Known rows, with every way that one mark hangs from another
Q_802[Q_711[Q_999] Q_907]: [-0.60  4.64  3.99 -1.51  0.87 -5.35 -0.36 -1.72 -2.12 -3.65  2.07 -1.58
 -4.35  0.08  1.24  4.31  2.21  0.75 -1.27 -5.14 -0.26 -1.53  4.81 -2.22
 -1.70]
Q_955[Q_711[Q_999] Q_715[Q_69] Q_907]: [ 1.12 -0.79 -1.40  2.67  1.13  0.15 -1.14  5.98  1.35 -5.63  2.48 -1.12
 -1.25 -4.65 -2.88  2.41 -3.91 -0.37 -1.43  1.39 -1.58 -1.37  1.99 -2.50
  4.79]
Q_715[Q_876 Q_955]: [ 0.14  4.45 -0.19 -0.78 -2.64 -4.51  2.83  0.82 -1.94  1.58  5.49 -4.84
 -2.09 -0.63  0.06 -0.69 -0.49  0.81 -4.87 -0.46  1.18 -2.21  4.71 -1.57
 -0.95]
Q_69[Q_715[Q_876 Q_955[Q_711]] Q_907[Q_999]]: [ 0.98  3.14 -3.61 -4.49 -4.17 -2.57  4.66  7.01  0.21  2.48  3.46 -4.37
  1.22  0.26 -1.61 -2.62  1.92 -1.53 -3.22 -1.35  1.51 -4.51  4.81 -0.37
 -0.60]
Q_715[Q_876]: [ 0.44  4.31  0.51  0.53 -2.08 -5.46  2.37 -0.69 -1.25 -0.29  4.23 -4.48
 -1.75  0.29  0.90  0.18 -0.49  1.44 -3.29 -0.37  1.35  0.24  3.59 -2.04
  0.44]
Q_955[Q_711 Q_715[Q_69 Q_876]]: [ 1.29  0.47 -0.49  2.86  0.08 -2.18  0.96  7.38  1.59 -4.09  4.44 -4.94
  0.46 -2.80 -2.66 -1.62 -3.63  0.72 -3.14 -0.44  0.14 -0.82  2.35 -2.02
  2.64]
Q_715[Q_69 Q_876[Q_907] Q_955[Q_711[Q_999]]]: [ 0.07  2.46 -0.96 -1.29 -0.28 -1.93  0.98  6.36 -0.26 -1.67  5.01 -3.44
 -3.64 -3.07 -3.38  1.34 -3.89  0.24 -4.95 -2.75 -0.82 -5.03  4.22 -1.66
  2.56]
Q_715[Q_69[Q_907] Q_876 Q_955[Q_711[Q_999]]]: [-0.05  2.93 -3.50 -1.86 -0.90 -0.75  2.77  6.60  0.47  0.03  4.22 -4.60
 -4.13  0.04 -2.71 -0.27 -1.89  0.43 -5.76 -1.54  0.62 -4.88  4.70 -0.71
  1.97]
Q_711[Q_999[Q_907]]: [-0.41  3.99  0.77 -0.19 -1.07 -4.33  0.27 -2.05 -1.63 -1.27  1.58  0.63
 -4.58  3.64  0.61  4.01  0.40  1.27 -2.24  1.78 -0.57 -0.32  4.13 -4.14
  2.40]
Q_955[Q_711 Q_715 Q_907[Q_876 Q_999]]: [ 2.05 -0.84  0.88  1.94 -3.43 -0.90  0.76  1.52  2.90 -4.83  1.75  1.22
  3.33 -5.37  0.49  3.30 -3.16 -1.14  2.84  1.11 -0.40  0.03  1.51 -2.35
  4.26]
Q_69[Q_907[Q_876]]: [ 0.77  4.53 -0.42  0.15 -3.21 -4.57  4.03 -3.55  1.32 -0.33  2.59 -2.51
 -2.29  2.71  2.09  6.05 -0.57  0.40 -0.59 -1.58  1.05  0.03  2.91 -1.23
  2.64]
Q_69[Q_715 Q_907[Q_876 Q_999]]: [ 1.82  5.25 -1.12 -2.08 -5.29 -4.55  4.92  0.49  2.46  0.65  1.80 -2.58
 -0.44  3.09  1.15  5.04  0.26 -0.52  0.60 -2.19  1.77 -1.00  4.17 -1.10
  2.84]
Q_69[Q_907]: [ 0.28  4.30 -1.75 -0.98 -2.38 -4.73  2.69 -3.38 -0.38  0.02  2.50 -2.91
 -1.83  3.08  0.64  2.12  0.85 -0.45 -2.03 -1.17  0.62  0.17  3.17 -1.68
  0.97]
Q_907[Q_876 Q_999]: [ 1.48  4.98  2.59  0.64 -5.39 -4.32  1.95 -3.36  1.75 -1.59  2.37 -1.20
 -0.38  0.45  2.42  5.20 -2.41  0.57  1.16 -1.33  1.35  0.63  3.74 -2.92
  3.75]
Q_955[Q_711 Q_715[Q_69] Q_907[Q_999]]: [ 1.87 -0.75 -0.81  1.93 -2.07  0.43 -1.11  3.48  2.95 -4.73  2.32 -0.96
  3.42 -5.24 -3.21 -0.79 -4.63 -1.94  0.35  0.86 -0.91 -0.34  2.22 -2.62
  4.38]
Q_69[Q_715]: [ 1.04  4.60 -0.39  0.07 -1.71 -6.15  2.77  2.04 -0.91  0.26  3.40 -4.84
 -1.54  1.59  0.24  3.21  1.89  0.20 -2.01 -0.05  0.77 -0.26  3.43 -2.29
  0.88]
Q_711[Q_999[Q_907[Q_876]]]: [-0.03  4.11  2.06  0.84 -1.89 -4.19  1.57 -2.15  0.21 -1.65  1.51  0.99
 -5.13  3.26  2.03  7.74 -0.73  2.02 -0.77  1.51 -0.07 -0.44  3.86 -3.71
  4.08]
Q_999[Q_907]: [-0.20  3.51  0.81  0.45 -1.84 -4.87  0.83 -3.90 -1.01 -0.11  2.25 -0.67
 -1.71  3.28  0.40  2.06  0.83  0.34 -1.77  2.06 -0.32  0.74  3.27 -3.70
  1.26]
Q_69[Q_715[Q_876]]: [ 0.99  4.55 -0.61 -0.36 -1.69 -6.06  3.70  3.81 -0.92  1.10  4.14 -6.18
 -1.56  0.89  0.08  0.51  1.11  1.12 -3.60 -0.36  1.57 -0.86  3.93 -1.39
 -0.17]
Q_715[Q_69 Q_876]: [ 0.73  4.66  0.10  1.56 -1.54 -3.92  1.81  1.08  0.76 -0.53  4.68 -6.21
 -2.31  0.09 -1.27 -0.29 -3.40  1.44 -4.39 -1.05  1.46 -0.33  4.01 -1.70
  1.78]
Q_876[Q_907[Q_999]]: [ 0.90  4.36  1.32 -1.67 -4.26 -5.11  0.38 -4.27 -0.15 -1.91  2.53 -0.12
  0.52 -0.30 -0.09  2.47 -2.38 -1.39  0.39 -3.12 -0.41  0.06  3.57 -3.05
  2.43]
Q_802[Q_907]: [-0.60  4.58  3.72 -0.30 -1.57 -5.37  0.76 -1.69 -1.09 -1.15  2.97 -2.65
 -1.72  0.22  0.88  2.62  0.75 -0.05 -1.42 -2.24  0.38  0.36  3.54 -2.10
 -0.71]
Q_802[Q_711]: [ 0.78  3.73  1.21  0.49 -0.33 -5.80  0.64 -4.64 -1.41 -2.27  2.99 -3.49
 -1.43  0.34  1.20  2.70  1.78  0.45 -1.03 -2.71  0.15 -0.03  3.65 -2.43
 -1.06]
Q_907[Q_876]: [ 0.97  4.49  2.07  2.08 -2.87 -5.21  2.60 -2.85  0.80 -1.21  3.22 -2.69
 -2.33  0.52  2.60  6.70 -1.30  1.41 -0.16 -0.52  0.97  0.63  2.86 -2.44
  3.00]

Rows
[ 0.89  1.44 -1.38 -1.02 -3.48  0.86  0.77  3.47  1.72  0.40  4.10 -3.64
  1.63 -5.41 -3.25 -3.23 -4.10 -1.17 -3.06  0.86  0.42 -3.41  4.14 -1.08
  1.75]	Q_715[Q_69 Q_876 Q_955[Q_711 Q_907[Q_999]]]
[ 0.60  4.80  5.88 -1.19 -3.04 -4.90  0.88 -4.32  1.24 -3.11  1.81 -0.94
 -0.42 -0.87  2.37  5.25  0.23  0.11  2.03 -6.03  0.93 -0.57  4.76 -1.77
 -0.58]	Q_802[Q_711 Q_907[Q_876 Q_999]]
[ 2.26 -0.53  0.36  2.95 -2.88  0.55  0.22  3.35  4.69 -5.08  2.22 -0.49
  2.77 -5.46 -1.76  3.00 -5.82 -0.95  1.83  0.50 -0.35 -0.47  1.90 -2.06
  5.94]	Q_955[Q_711 Q_715[Q_69] Q_907[Q_876 Q_999]]
[ 1.54  3.09 -2.29 -0.92 -3.58 -1.87  2.21  3.21  2.61 -2.51  3.25 -3.21
  0.72  0.70 -2.84 -3.11 -4.44 -0.50 -2.65 -3.09  1.20 -0.84  4.67 -1.17
  2.75]	Q_955[Q_715[Q_69[Q_907[Q_999]] Q_876]]
[ 0.79  1.90  0.15  0.07 -0.96 -5.45  1.66  1.57 -0.82 -3.65  4.34 -1.93
 -0.08 -2.03 -1.11  0.18 -2.78  0.16 -2.23 -2.93 -0.66 -0.45  2.62 -1.69
  1.04]	Q_955[Q_715[Q_876[Q_907]]]
[ 0.45  2.55 -0.83  0.62 -1.23 -1.87  1.66  5.53  0.31  0.19  5.56 -6.31
 -1.15 -2.43 -2.53 -1.45 -2.40  0.34 -4.99 -0.17  0.87 -3.32  3.84 -1.49
  1.13]	Q_715[Q_69 Q_876 Q_955[Q_711]]
[ 0.92  3.45 -0.99 -0.86 -4.32 -0.22  0.02 -1.30  1.31  0.69  3.88 -2.50
  0.21 -3.21 -2.67 -0.17 -4.17 -1.78 -2.41  0.30  0.08 -2.21  4.95 -1.82
  2.40]	Q_715[Q_69 Q_955[Q_907[Q_999]]]
[-0.19  4.75  5.32 -0.37  0.04 -5.22  1.05 -1.84 -0.28 -4.04  2.09 -1.15
 -5.05 -0.31  2.68  8.47  1.07  1.79  0.09 -5.57  0.15 -1.69  4.52 -1.80
 -0.15]	Q_802[Q_711[Q_999] Q_907[Q_876]]
[-0.45  2.20 -0.66  0.03 -0.25 -0.63 -0.40  4.27 -0.08 -0.68  3.01 -1.22
 -3.88  0.87 -2.87  2.30 -1.18  0.35 -3.98  2.01 -0.96 -3.81  4.47 -3.60
  3.09]	Q_715[Q_69 Q_955[Q_711[Q_999[Q_907]]]]
[ 1.28  4.98  0.12 -1.21 -5.65 -3.79  3.44 -4.11  2.34 -0.59  1.72 -0.89
 -0.46  2.56  2.01  4.62 -1.48 -0.41  0.96 -2.33  1.44  0.06  3.80 -1.79
  3.41]	Q_69[Q_907[Q_876 Q_999]]
[ 0.87 -1.10 -1.04  1.55  0.51 -1.38 -0.48  4.13 -0.44 -5.40  1.95  0.58
 -0.86 -4.48 -0.49  2.53 -1.22 -0.43 -0.40  2.01 -1.62 -0.92  1.62 -2.65
  3.23]	Q_955[Q_711[Q_999] Q_715 Q_907]
[-0.31  3.49  1.10 -0.84  0.76 -4.85 -0.25 -3.94 -1.93 -2.62  1.34  0.30
 -4.35  3.15  0.76  3.80  2.41  1.21 -1.67 -0.77 -1.03 -1.15  4.55 -3.80
  0.14]	Q_802[Q_711[Q_999[Q_907]]]
[ 1.49  1.20 -0.19  0.41 -3.49 -2.14 -0.10 -1.29  0.52 -3.47  2.19  0.59
  2.41 -3.39 -0.56 -0.08 -2.80 -1.55  0.67  0.60 -0.50  0.70  3.04 -2.55
  2.50]	Q_955[Q_715 Q_907[Q_999]]
[ 0.14  1.11 -2.04 -0.16 -0.27  0.43  0.81  5.92  0.04 -0.62  4.36 -3.87
 -2.91 -4.88 -2.82 -0.12 -3.20  0.31 -5.13  1.39 -0.19 -4.43  3.98 -1.04
  2.17]	Q_715[Q_69 Q_876 Q_955[Q_711[Q_999] Q_907]]
[ 1.67  1.01  0.19  3.93 -1.22 -1.38  1.11  0.99  3.39 -3.83  3.55 -2.31
 -0.55 -3.64 -1.30  4.90 -5.51  0.22 -0.42  0.42 -0.31  0.20  2.08 -1.44
  4.88]	Q_955[Q_715[Q_69] Q_907[Q_876]]
[ 1.12  1.34 -2.34 -2.80 -3.51 -1.38  2.75  6.32  0.03  1.87  3.66 -3.72
  2.22 -4.62 -1.78 -2.55  0.30 -1.47 -2.60  1.49  0.69 -3.95  4.03 -0.81
 -0.32]	Q_69[Q_715[Q_876 Q_955[Q_711 Q_907[Q_999]]]]
[ 0.23  2.40 -0.20 -0.82 -1.28 -2.86  2.78  6.96  0.08  0.40  2.58 -0.74
 -4.03  1.37  0.03  7.03  2.16  0.92 -1.81  2.31 -0.31 -4.49  4.13 -2.80
  2.75]	Q_69[Q_715[Q_955[Q_711[Q_999[Q_907[Q_876]]]]]]
[ 1.00  1.22 -1.16 -0.46 -3.39  0.76 -0.27  1.60  1.73 -0.38  3.38 -2.35
  1.78 -4.89 -3.05 -0.69 -3.48 -2.21 -1.62  1.12 -0.40 -2.78  3.70 -2.00
  2.90]	Q_715[Q_69 Q_955[Q_711 Q_907[Q_999]]]
[ 0.87  0.32  0.99  3.29  0.29 -0.93  0.06  5.98  2.85 -5.46  1.92  0.66
 -2.95  0.12 -1.51  6.08 -3.53  1.43 -0.56  1.42 -0.99 -1.39  2.59 -3.76
  6.40]	Q_955[Q_711[Q_999[Q_907[Q_876]]] Q_715[Q_69]]
[ 0.46  0.80 -1.74  1.03 -1.01 -0.03  0.24  2.17  0.75 -0.11  4.27 -3.99
  0.00 -4.56 -2.94  0.70 -2.28 -1.41 -3.10  1.87 -0.85 -2.83  2.77 -1.53
  2.04]	Q_715[Q_69 Q_955[Q_711 Q_907]]
[ 0.49  4.09  0.10  0.10 -1.23 -4.50  1.49 -0.04  0.75 -1.30  4.73 -4.82
 -1.91 -0.88 -2.41  0.79 -4.50  0.47 -3.68 -3.31  0.05 -1.02  3.44 -1.45
  2.16]	Q_715[Q_69 Q_876[Q_907]]
[ 0.42  4.23 -1.48 -3.07 -1.95 -5.83  3.87  4.37 -2.00  2.03  5.61 -5.04
 -1.66 -1.01 -1.92  0.72  0.21 -0.30 -4.48 -2.60  0.16 -4.07  4.54 -0.69
 -1.07]	Q_69[Q_715[Q_876[Q_907] Q_955]]
[ 0.07  4.29  5.36  0.18 -0.59 -5.74  1.48 -3.86  0.41 -2.79  2.57 -2.55
 -2.10 -0.63  2.45  6.56  1.43  0.92  0.55 -5.33  0.51 -0.58  3.67 -1.33
 -1.46]	Q_802[Q_711 Q_907[Q_876]]
[ 0.58  2.64 -3.92 -2.62 -1.77 -3.49  4.15  5.68 -0.63  1.97  3.58 -4.72
 -0.52  1.06 -1.41  1.32  3.68 -1.71 -3.05 -0.31  0.37 -3.90  3.48 -0.84
 -0.38]	Q_69[Q_715[Q_955[Q_711]] Q_907]
[ 1.59  3.59 -0.47 -1.55 -5.31 -2.29  3.36  1.38  1.24  1.81  3.30 -2.18
  0.32 -2.73  0.26  4.32 -0.88 -1.03 -0.22  0.65  0.81 -2.93  4.61 -1.02
  2.00]	Q_69[Q_715[Q_955[Q_907[Q_876 Q_999]]]]
[ 0.71  4.61 -0.11 -2.57 -4.31 -2.73  1.31  0.95  0.72  0.22  5.22 -3.48
 -0.43 -2.09 -3.39 -1.40 -5.30 -0.84 -3.63 -4.06  0.28 -3.46  5.60 -1.61
  1.72]	Q_715[Q_69 Q_876[Q_907[Q_999]] Q_955]
[ 0.04  4.59 -3.09 -1.77 -2.43 -2.35  3.62  1.84  0.42  2.23  5.24 -6.24
 -2.72  1.25 -2.56 -1.67 -2.18 -0.03 -6.12 -2.09  1.38 -3.33  5.12 -0.16
  0.19]	Q_715[Q_69[Q_907] Q_876 Q_955]
[ 0.15  4.67  4.54 -2.21 -2.24 -4.96 -0.37 -4.14 -0.51 -2.70  1.75 -1.35
  0.32 -0.49  0.94  1.30  1.46 -0.80  0.62 -5.68  0.39 -0.43  4.99 -2.26
 -2.22]	Q_802[Q_711 Q_907[Q_999]]
[ 0.34  2.49 -1.72 -3.28 -0.46 -4.08  2.92  9.16 -2.04 -0.08  4.62 -3.47
 -3.03 -2.32 -1.97  2.05  0.55 -0.06 -4.11 -2.06 -0.53 -5.65  4.13 -1.31
  0.59]	Q_69[Q_715[Q_876[Q_907] Q_955[Q_711[Q_999]]]]
[ 1.25  5.09 -2.70 -3.82 -4.41 -4.66  4.72  2.69  0.62  1.68  2.54 -4.33
  0.14  2.72 -0.50 -1.45  0.84 -0.56 -2.37 -2.13  2.17 -1.42  4.98 -0.65
  0.42]	Q_69[Q_715[Q_876] Q_907[Q_999]]
[ 0.40  0.82 -1.95  0.44 -1.00 -0.05  1.44  4.07  0.79  0.56  5.09 -5.30
 -0.13 -5.19 -3.00 -1.97 -2.91 -0.40 -4.73  1.59 -0.02 -3.44  3.12 -0.59
  0.92]	Q_715[Q_69 Q_876 Q_955[Q_711 Q_907]]
[ 1.19  5.28 -1.11 -1.52 -5.71 -1.36  3.32 -0.78  3.38  0.86  3.64 -2.86
 -1.39  1.43 -1.12  3.59 -3.95 -0.73 -1.69 -2.95  1.51 -2.89  5.46 -1.02
  3.76]	Q_715[Q_69[Q_907[Q_876 Q_999]] Q_955]
[ 1.40  0.67  0.59  2.77 -1.86 -2.89  1.73 -0.91  1.28 -3.54  3.08 -0.62
 -0.05 -3.55  0.98  5.20 -2.86  0.04  0.52  1.04 -0.37  0.55  1.71 -1.59
  3.22]	Q_955[Q_715 Q_907[Q_876]]
